Known rows, with every way that one mark hangs from another
G{T V{D Z}}: [-3.46  0.92  0.59  1.44 -1.93 -0.75  0.63  0.46 -1.49 -1.93 -0.51  0.26
  1.59 -1.53 -1.57 -0.30  1.48 -2.34  1.08 -1.55]
G{V}: [-2.06  2.65  0.94  0.39 -1.44 -3.17 -0.92  1.40  0.06  1.56  0.21  2.57
  0.43 -2.30  0.13 -2.40 -0.05  0.76 -0.96  0.73]
G{T V{D K Z}}: [-1.06 -0.95 -0.01  1.21 -1.31  0.15  1.04 -1.86 -0.75 -0.77  0.14  0.10
  0.29 -2.01 -0.53 -0.41  1.29 -2.89  1.58 -1.53]
C{V{D G}}: [ 0.51 -0.60 -1.00 -2.57  1.27  1.89  0.20  2.47 -1.31  1.40 -1.21 -2.75
  1.36 -0.62  0.87  3.14 -0.63  0.91  0.18 -0.04]
A{C}: [-1.03  3.63  1.14  2.86  1.15 -2.68 -3.92  0.37  1.94  1.11  1.73  2.14
 -1.77  0.95 -1.70 -0.55 -3.00 -2.00 -1.80  0.87]
C{V{D}}: [ 1.35  2.04 -1.04 -1.26  1.29  0.45 -0.68  1.65 -1.32  1.73 -0.37 -1.98
  2.67 -0.10  0.27  2.90 -1.39  0.00  0.03 -2.16]
R{V{D}}: [-1.28  2.70 -0.66  1.27  0.21 -2.53 -2.83 -1.65  1.30 -0.81  0.48  2.06
  0.07  0.99 -0.82 -0.01 -0.25 -1.19 -0.78 -1.37]
T{G{V{Z}}}: [-1.68  2.02  0.77 -0.44 -0.80 -1.81  1.57  2.80 -0.89 -1.66  0.16 -0.05
  1.19  0.81 -1.15 -2.22  0.80  3.18  0.46  1.49]
H{C{V}}: [ 3.34  3.58  1.28  0.39 -0.13 -2.16 -2.03  0.47 -1.88  2.47  2.05  0.31
  5.00 -0.97 -2.40  1.02 -1.02 -2.76 -2.28 -0.03]
R{N V{G Z}}: [-1.86 -1.03  1.20 -1.39 -0.82 -1.52 -4.75  0.48  0.05 -2.14 -0.35  2.62
  1.58  0.24 -2.84 -0.17  2.13  5.11 -2.11  0.14]
T{G}: [-0.33  3.89 -0.30  0.26 -0.04 -1.80  0.21  2.90 -0.23 -1.08  0.92  0.24
  1.20  3.49 -1.06 -1.80 -1.35  2.24 -0.13  0.92]
A{C{V}}: [ 0.02  3.13  0.90  1.15  1.75 -1.67 -4.36  1.02  0.18  1.35  1.00  0.68
  0.26  0.26 -1.42  1.68 -2.87 -1.45 -1.79  0.64]
Z{V{D G}}: [-1.04 -0.33  0.11 -0.38  0.16  0.89  1.29  0.53  0.01 -1.65 -2.81  0.22
 -0.42  1.23  3.16  0.06  0.11  0.22 -0.98 -0.63]
V{D G K Z}: [ 2.07 -5.94 -0.75 -0.80  0.87  4.40  4.70 -1.82  1.77  1.71 -0.14 -3.71
 -3.99 -1.26  0.82  1.04  1.09  0.81  2.18  0.30]
C{V}: [ 1.12  2.99 -0.09 -0.69  0.14 -0.95 -1.82  2.67 -2.05  1.61  0.50 -0.04
  3.57  0.31 -0.22  1.54 -1.39  0.73 -1.09 -0.85]
C{V{G{T} Z}}: [-0.37 -0.49  0.60 -0.93 -0.83  1.44  0.10  3.46 -3.35 -0.96 -0.33 -1.48
  3.48  0.19 -1.21  2.35  0.98  1.02 -0.24  0.72]
G{T V}: [-3.45  3.46  0.71  1.68 -2.53 -3.03 -2.21  1.18 -1.64 -1.20  0.48  3.35
  2.27 -0.87 -0.98 -2.02  0.14 -2.50 -0.61  0.19]
A{C{V{K}}}: [ 1.63  1.93  0.47  1.07  2.16 -1.05 -4.17 -0.47  0.66  2.08  1.55  0.56
 -0.59  0.02 -0.74  1.53 -3.04 -1.92 -1.41  0.60]
H{C{V{G{T} K}}}: [ 4.07  0.91  0.83 -0.26  0.07 -0.55 -1.60 -0.66 -1.99  2.17  2.01  0.07
  3.83 -1.21 -1.64  1.32 -0.59 -3.58 -1.72  1.25]
Z{V{D G K}}: [ 1.29 -2.00 -0.50 -0.67  0.62  1.79  1.49 -1.75  0.65 -0.60 -2.05  0.04
 -1.74  0.68  4.20 -0.02 -0.12 -0.33 -0.42 -0.50]
Z{V{D}}: [-0.46  2.22 -0.02  0.97  0.15 -0.47  0.37 -0.14 -0.06 -1.39 -2.01  0.95
  0.90  1.76  2.74 -0.35 -0.66 -0.75 -1.08 -2.81]

Rows
[ 1.44 -3.13 -2.04 -0.41  0.92  3.16  1.34 -2.29  1.18  0.96  0.13 -1.58
 -3.04  0.16  1.59  0.95 -0.80 -2.54  1.66  0.47]
V{D G{T} K}
[-2.18 -2.90 -0.11  0.54 -0.69  3.28  3.67  1.17 -0.46 -2.01 -0.97 -2.91
 -0.90  0.48 -1.49  1.57  1.61 -0.55  1.67 -0.23]
V{D G{T} Z}
[ 0.76 -1.56 -0.58  0.10  0.18  1.82  0.77 -1.92 -0.23 -1.87 -2.09  0.43
 -0.79  1.48  3.70  0.17 -0.03 -1.84 -0.33 -0.89]
Z{V{D G{T} K}}
[ 1.16  0.12  0.46  0.15  2.21 -0.17 -3.60  0.00  0.76  1.93  0.99  0.05
 -1.45 -0.45 -0.26  1.73 -2.47 -1.22 -1.40  2.14]
A{C{V{G K}}}
[ 1.35 -1.14 -0.41 -0.91  0.81 -0.69 -4.12 -3.40  1.31 -0.51  0.24  1.25
  0.71  0.01 -1.99  0.74  1.05  2.91 -0.50 -3.25]
R{N V{D K Z}}
[ 2.02  0.53 -0.61  0.53  0.54  0.39  0.48 -2.51  0.65 -0.21 -1.36  0.78
 -0.35  1.27  3.63 -0.43 -0.97 -1.36 -0.57 -2.79]
Z{V{D K}}
[ 0.04  0.05 -0.24 -1.00  0.36 -0.22  2.39  0.54 -0.04 -0.58  0.07 -1.53
 -0.36  0.12 -0.10 -1.32  0.60  2.20  1.67  0.50]
T{G{V{D K Z}}}
[ 1.79 -4.37  0.67  0.03 -0.64  2.39  3.15 -0.30  0.83  1.42  1.04 -0.87
 -2.63 -0.51  0.26 -0.89  1.13  1.83  0.65  2.45]
V{G K Z}
[ 1.14 -5.27 -0.94  0.02  0.17  4.45  3.87 -1.95  0.66 -0.32  0.16 -3.14
 -2.64 -0.19  0.04  1.49  1.24 -1.43  2.49 -0.03]
V{D G{T} K Z}
[ 0.09  1.82 -0.26 -0.80 -0.13 -1.93  0.46  1.24 -0.07 -0.09  0.64  0.63
  0.15  0.66  0.23 -2.40 -0.36  2.18  0.49  1.75]
T{G{V{K}}}
[ 0.25 -1.75  0.23 -0.16 -0.25  0.01  2.21 -1.62  0.85  2.04 -0.05 -0.58
 -1.52 -3.53  0.68 -0.90  1.11  0.14  1.20 -0.93]
G{V{D K Z}}
[ 2.42 -3.79 -1.84 -1.32  1.71  3.01  2.23 -2.06  2.45  2.86  0.05 -2.13
 -4.33 -0.77  2.37  0.66 -0.93 -0.47  1.53  0.73]
V{D G K}
[ 0.24  1.05 -0.86 -1.33  0.70 -1.01  1.31  0.41  0.49 -0.03 -0.03 -0.72
 -0.54  0.38  0.59 -1.48 -0.29  1.57  1.32  0.71]
T{G{V{D K}}}
[ 0.62 -1.09 -0.15 -2.00  0.33 -1.61 -6.15 -1.90  1.25 -0.11  0.41  3.44
  0.03  0.18 -0.85 -0.61  0.48  3.72 -2.08  0.57]
R{N V{G K}}
[-3.17  2.33 -0.35  1.16 -1.40 -1.65 -1.13  0.24 -0.98 -1.08 -0.45  1.32
  1.35 -1.29 -0.56 -0.61  0.09 -3.15  0.61 -1.24]
G{T V{D}}
[ 0.30 -3.10 -0.20  0.01  0.40  0.76  0.01 -3.12  1.47 -0.79  0.11  0.10
 -2.33 -0.24 -0.23  0.52  1.74  0.00  0.46  0.49]
R{V{D G K Z}}
[-1.06  1.67  0.10  1.44 -1.99 -2.22 -1.92 -1.06 -0.93 -0.01  1.05  3.24
  0.98 -1.16  0.02 -2.15 -0.19 -3.15 -0.08  0.25]
G{T V{K}}
[-1.32 -3.38  0.05 -0.49  0.18  3.12  4.34  1.37  0.79  0.00 -1.14 -3.47
 -2.16 -0.59 -0.58  1.26  1.53  1.61  1.41  0.16]
V{D G Z}
[ 3.05 -2.29 -0.80  1.05  0.91  2.29  3.49 -2.82  1.72  2.03  0.92 -2.50
 -2.08 -0.43  0.04  0.65 -0.01 -0.54  2.10 -2.73]
V{D K Z}
[-1.41  2.24 -0.36 -1.12  0.26 -1.49  1.12  2.08 -0.08 -0.93 -0.52 -0.70
  0.40  0.65 -0.17 -1.45 -0.15  2.14  0.89  0.69]
T{G{V{D}}}
[-2.26 -0.24  1.33  0.80 -1.29 -1.52 -1.41  0.28  0.10 -2.12  0.38  2.16
 -0.15  0.72 -1.77 -0.74  2.01  1.28 -1.27  1.81]
R{V{G Z}}
[-1.63  1.20  0.12 -0.80 -0.15 -0.82  2.35  2.17 -0.49 -1.38 -0.45 -1.41
  0.63  0.38 -0.86 -1.16  0.81  2.67  1.28  0.41]
T{G{V{D Z}}}
[-2.47 -1.29  1.31  1.36 -2.26  1.24  1.85  2.65 -1.21 -2.11  0.21 -0.07
  0.47  1.25 -2.18 -0.36  1.62  0.44  0.06  1.87]
V{G{T} Z}
[ 1.06 -0.78  0.54 -0.12 -0.50  0.38  0.24 -0.77 -0.20 -0.71 -1.27  1.97
 -0.71  1.12  3.82 -1.45 -0.14  0.32 -1.66  0.78]
Z{V{G K}}
